In the rows, zero is written as 128.
Known rows, with every step that occurs
U > M > H: [132 105 126 144 100 112 123 114 123 125 124 132 101 128 190 159 123 138
 161 156 136  68 102  80 147]
H > U > M: [113 114 124 140 145 128 123 157  96 122 133 111  92 143 167 178  71 115
 162 152  92 112 153 110 124]
U > M > Y: [104  82 128 159 113 143 134 175 110 143 116 155  89 112 154 150  83 118
 183 177 126 113  82  80 124]
N > Y > M > U > H: [134 128 138 153  87  64 157 182 121 125 103  67 119 111 191 146 104 108
 194 104 117 121 114 148 139]
C > H > Y: [149 120 126 136  88 108 128 141 134 140 183 136 147 105 118 149 161 154
 143 149 117 101 139 139 126]
M > H > Y: [166 130 144 136  74 101 158 124 122 136 147 119 141 101 164 152 139 156
 147 137 146  89 121 110 131]
M > Y > E: [103  88 129 168 116 143 130 163 127 152  93 122  90 105 141 165 106 123
 167 135 140 111  77  75  89]
M > H > Y > E: [148 120 144 146  66 106 128 125 118 138 131 102 116 104 153 175 146 132
 151 123 149  78 108  80 109]
E > U > H > Y: [137 145 163 162 106  73 150 193 149 127 163 118 149 130 105 164 129 122
 164 161 121 138 129 142 111]
Y > M > U > H: [135 138 107 153  99  67 152 138 147 134 123  81 110 124 167 149 100 124
 194  99  98  96 111 140 142]
C > H > U > M > Y: [111  65 131 167 141 157 133 172 113 140 137 125  96 120 145 162 124 118
 166 178  98  84 119 104 106]
H > U > M > Y > E: [ 88  72 137 168 138 164 120 189  87 140  94 107  59 122 153 193  70  82
 185 157 109 102 104  67  80]
N > M > U > H: [118 145 131 144 122  62 144 171 125 103 116  81 109 130 140 123 124 147
 190 116 110 127 101 132 178]
H > Y > M > U: [170 135 116 132  62  99 178 159 121 155 140 103 108  79 170 152  78 117
 198 110 110 112 143 149 129]
E > U > M > H: [133 102 153 167 123 119 147 159 151 127 122 122 103 131 184 175 133 123
 159 170 149  87 122 102 126]
N > E > U: [115 146 169 160 141 127 143 200 160 143  91  87 131 151 158 167 119 165
 154 154 161 134 179 128  87]
M > H: [145 122 127 143 110 110 154 102 145 133 119 107 129 118 183 149 144 167
 137 124 146  77 114 100 138]
H > Y > E > U: [131 127 160 159  99 119 139 197 141 145 141 114 112 110 121 191 116 103
 162 149 145 134 141 117  79]
M > Y > E > U > H: [ 88  99 161 201 135 118 135 205 164 138 102 105 109 130 110 179 135 101
 173 155 138 119  68  95  74]
U > H > Y > M: [160 131 129 141  76  51 157 136 122 127 167 116 147 117 147 149 105 130
 193 113 103 109 105 124 128]
U > H > Y: [136 147 136 143  87  66 126 153 119 122 167 122 149 131 107 150 123 138
 159 139 108 123 107 119 130]
N > H > Y: [157 141 128 129  68 116 148 163 119 126 166 119 149 132 125 144 126 155
 167 127 147  84 115 144 135]
Y > E > U > M: [ 96 100 144 169 130 134 104 190 139 133 123 124  72 136 143 199 102  87
 174 164 133 115 122  92  98]
M > U > H: [110 158 115 151 110  88 118 154 141 132 120  88 113 137 125 149 118 132
 158 128 100 111 114 143 141]
C > H > Y > M > U: [175 117 113 140  62 100 163 145 142 155 165 106 119  81 154 148 136 129
 188 115 106  84 147 162 129]

Rows
[102  89 178 192 149  96 163 224 146 109  97  97 102 125 123 153 137 118
 202 145 147 133  57  84 109]	N > M > Y > E > U > H
[154 115 151 134 151  98 193 134 111 103 106  66 122 125 201 139 129 173
 165 111 132  95 138 105 157]	N > M > H > U
[165 129 154 164  96  59 180 179 154 129 164 109 147 120 144 164 116 118
 196 133 120 126 123 144 107]	E > U > H > Y > M
[ 94 117 182 183 125  81 120 217 140 115 108  79 119 136 140 182 144  95
 158 146 149 139 107 115  91]	N > Y > E > U > H
[123 163 189 165 103  81 127 217 140 130 125  90 155 152 109 166 131 144
 167 159 144 138 155 128  91]	N > E > U > H > Y
[105  88 156 190 138 157 156 205 161 154  93 114  93 104 137 178 116 110
 170 157 153 125 100  97  68]	M > Y > E > U
[168 104 129 146 131 105 201  96 132 132 112  67 124 118 226 165 105 149
 172  95 122  64 146 117 119]	Y > M > H > U
[124 121 182 169 119 129 128 182 145 134  84  92 109 156 191 179 131 144
 166 173 172  85 150  86 105]	N > E > U > M > H
[154 112 167 157  84 112 155 176 130 129 147 135 114 110 163 179 130 110
 172 183 149  98 128 106 123]	E > U > M > H > Y
[156 113 142 136  64 103 131 138  96 128 151 142 111 110 170 161 124 124
 167 161 135  81 112  86 144]	U > M > H > Y
[127 113 121 146 154 127 136 128 143 133 154  92 131 133 144 165 150 156
 134 134  96  91 167 143 116]	C > H > U
[111 118 146 169 140 130 131 177 163 139 117 101  99 124 139 190 120 118
 155 137 145 125 131 114  83]	Y > E > U
[110  79 145 158 128 124 159 183 110 123  89 110  90 100 152 136 109 137
 198 124 148 125  67  66 124]	N > M > Y > E
[137 104 145 147  56 111 101 139  93 129 139 126  84 111 156 187 124  98
 175 151 141  72  94  58 124]	U > M > H > Y > E
[160 109 183 157  96  92 180 183 131 110 123  89 115 102 159 164 157 130
 184 129 173 112 112  92 123]	N > M > H > Y > E > U
[130 127 130 138  80 111 114 155 109 140 144 119 110 105 124 174 109 120
 162 128 129 120 121  96 104]	H > Y > E
[119  90 154 167  92 126  98 195 139 137 177 139  93 117 110 199 157  85
 173 182 127  97 129 107  91]	C > H > Y > E > U > M
[118 107 157 163  92 123 112 208 120 138 150 134  83 117 123 202 101  74
 186 174 134 126 128  97  91]	H > Y > E > U > M
[151 113 142 134 120  80 178 120 130 105 113 101 129 114 195 124 146 184
 167 116 154  94 105  93 172]	N > M > H
[ 86  73 129 166 107 151 105 178 104 143 102 141  64 112 149 174  88  92
 186 164 133 102  69  53 100]	U > M > Y > E
[133 161 128 145  72  78 126 174 119 135 147  99 123 117 104 148 115 120
 170 136  98 124 123 146 135]	M > U > H > Y
[180 141 113 134  41 109 181 170 128 142 151  82 125 112 164 142 101 132
 212  94 137  67 122 166 138]	N > H > Y > M > U
[152 117 171 168  87 116 154 165 150 141 130 100 119 103 148 190 153 116
 155 143 166  97 123 103  88]	M > H > Y > E > U
